Each row comes from the steps of one walk. Every step used is in the known rows, and no mark comes twice. Write the walk behind each row, first mark first.
In the rows, 128 means zero.
Known rows
G-T-U-K-N-L: [120 143 117 125 148 158  98 144 108 151 142  91  99 144 194 168 173 112
  87 142  79  52 137  71 127]
Z-X-U: [104 133 147 132 129  47 118 128 143 152 144 121 140 122 121 105 100 164
 160 127 129 131 111 130 107]
Z-X-U-Q: [121 121 128 158 124  23 122 129 135 136 145 117 151 125 116 120  81 156
 137 126 135  97 115 105  90]
Q-G-T-U-K: [ 90 173 130 157 102 174 133  96 140 157 179 139 112  93 171 129 136 118
 120 132 111  61 130  97 145]
G-T-U-K-N-L-Z-X: [140 168  97  99 166 120  91 122 106 137 153 108 109 132 188 190 157 142
  91 148 105  41  96  54 113]
G-T-U-K-N: [ 91 148 142 129 108 207 116 151  90 148 143  81 107 121 184 152 130 114
  95 136  85  59 143  82 136]
X-U: [ 94 124 160 142  93 111 113 122 149 164 125  89 132 132 123  88 124 138
 161 146 128 125 125 147 112]
Q-G-T-U-K-N-L: [119 159  84 145 143 148  90 100 119 139 166 112 109 122 192 165 193 119
  80 132  71  11 130  65 149]
Z-X: [ 93 118 147 156 154  60 137 124 126 134 103 164 144 118 134 138 134 182
 143 101 100 145 110 108 125]
Z-X-U-K: [ 89 129 159 138  97  54 124 141 162 159 165 108 112 116 153 121  99 179
 156 114 148 116 118 105  97]
L-U-T-G: [114 150 159 189  91 126 182  94 116 144 140 119 142 153 132 139 123  97
 155 178 135  90 112 121 101]
X-U-L-Z: [100 148 144 138 100 138 112 108 195 161  96  99 139 130 119 119 138 104
 159 179 167  94  87 131 100]
T-U: [ 92 135 169 158 120 166 147 127 119 148 114 106 112 141 141 128 120 123
 153 130 114 109 127 133 121]
U-L-Z: [ 94 136 146 161 123 153 130 108 183 143  62 141 145 121 132 150 172 119
 138 151 145 106  90 105 119]
U-X: [ 69 111 145 173 134  96 146 106 119 132  95 163 147 136 154 144 125 158
 125 104  86 150 128  98 137]
L-Z-X-U-K-N: [ 99 137 132 113  73 107  92 114 126 140 144  54 118 125 150 145 119 185
 133 130 136  55  92  88 108]
K-N-L-Z-X: [134 125  96 130 173  62  90 100 103 114  84 126 139 147 141 176 192 184
 108 125  86  75  82  77 122]
L-Z-X-U-T: [125 159 130 114 128  51 113 125 124 149 130 105 159 116 133 122 101 132
 159 189 163 133  83 132  83]
N-L-Z: [123 123 132 147 138 102 103  91 151 144  75 119 127 152 129 140 199 152
 141 159 115 111  91 112 116]
Z-X-U-T: [117 141 135 132 147  28 125 152 126 156 139 118 161 115 145 114  97 127
 155 165 138 151 108 129  87]
G-T-U-K: [ 95 156 160 134 109 189 139 147 129 165 154 115 102 111 176 133 116 109
 122 146 117 100 140 103 118]
L-U-Q: [122 108 141 187  63 141 144  93 127 119 143 107 126 148 121 119  91 136
 107 136 106  76 123  96  97]
K-N-X: [ 98 108 116 148 138  90 122 132  90 106 107 124 137 130 139 145 167 195
  94 104  83  85 115  86 152]

Write each row's walk
[128 178 140 142 127  31 153  97 127 156 139 117 162 130 121 144 115 123
 191 194 182  96  73 134  90] => L-Z-X-U-T-G
[112 112 144 163  84 126 127 105 177 147 153  98  82 160 166 138 155 155
 112 132 114  84 122  84  92] => N-L-U-K
[131 132 116 134 176  32 107  95 145 134  93 156 134 139 132 158 179 178
 142 136 117 117  76  99 109] => N-L-Z-X
[105 128 105 135 140  78 108 152 157 127 122 116 146 130 137 138 149 143
 106 133 131  63 110  92 122] => K-N-X-U-L
[ 94 117 126 152  64 136 136 117 116 106 169  92  92 143 161 147 130 199
  74 103  99  38 124  64 124] => L-U-K-N-X
[118 148 142 119 108  73 108 100 148 148 134 108 138 124 111 110 104 167
 167 152 147 111  81 135 103] => L-Z-X-U
[102 143 132 151 156  81 138 114 173 133  74 178 156 114 130 172 148 145
 142 130 147 114  75  85 111] => U-L-Z-X
[126 142 129 116 120  31  96 110 186 156 151  96 101 138 153 142 145 177
 148 146 168  94  83  95  80] => N-L-Z-X-U-K
[ 97 146 153 125  79  85 114 112 168 154 157  86 109 117 140 126 105 182
 159 139 169  97  91 107  91] => L-Z-X-U-K
[107 151 159 169 110  77 158 125 133 169 129 100 154 137 128 120 136  90
 185 186 159 109 112 148 100] => X-U-T-G
[128 116 132 157 115 114 121  94 153 136 131 117 110 167 135 122 153 142
 120 145  93  99 117 108 103] => N-L-U
[ 98 136 160 193 136  89 173 116 112 153  94 137 158 128 138 151 165 106
 164 164 133 122 114 126 119] => U-T-G
[ 80 112 152 134  64 153  97 143 132 154 141  39 109 132 159 123 132 153
 123 126 111  65 138 101 115] => X-U-K-N
[118 120 106 131 143  68  95 111 127 122 107 111 112 141 169 191 194 197
 102 117 108  56  90  53 113] => U-K-N-L-Z-X
[109 163 140 145 159 124 153 123 162 137  99 157 131 129 139 181 116 117
 148 138 163  81  76  93  98] => T-U-L-Z-X
[107 137 121 204 107 135 145  78 127 120 149 124 131 119 137 138 119 123
 124 113 114  32 120 101 129] => T-U-Q-G
[135 152  93 184  79 143 122  53 130 117 185 150 156 109 119 110 106 120
  81 150  80  48 121  79 132] => L-U-Q-G-T
[108 123 119 126 114  72 102 133 109 127 143  84 133 133 128 111 139 178
 113 132 107  75 117 110 134] => K-N-X-U
[143 145 121 115 150  16  87  97 165 149 129 115 133 142 124 124 145 165
 160 159 141 106  74 124  91] => N-L-Z-X-U
[137 164  65 155 127  29 105  85 144 126 202 163 163  90 116  97 115 150
  96 151 124  56 110  99 137] => N-X-U-Q-G-T
[105 184 107 166 160 167 135 100 167 146 136 184 153  99 152 144 149  70
 121 144 107  67 117 101 146] => Q-G-T-U-L
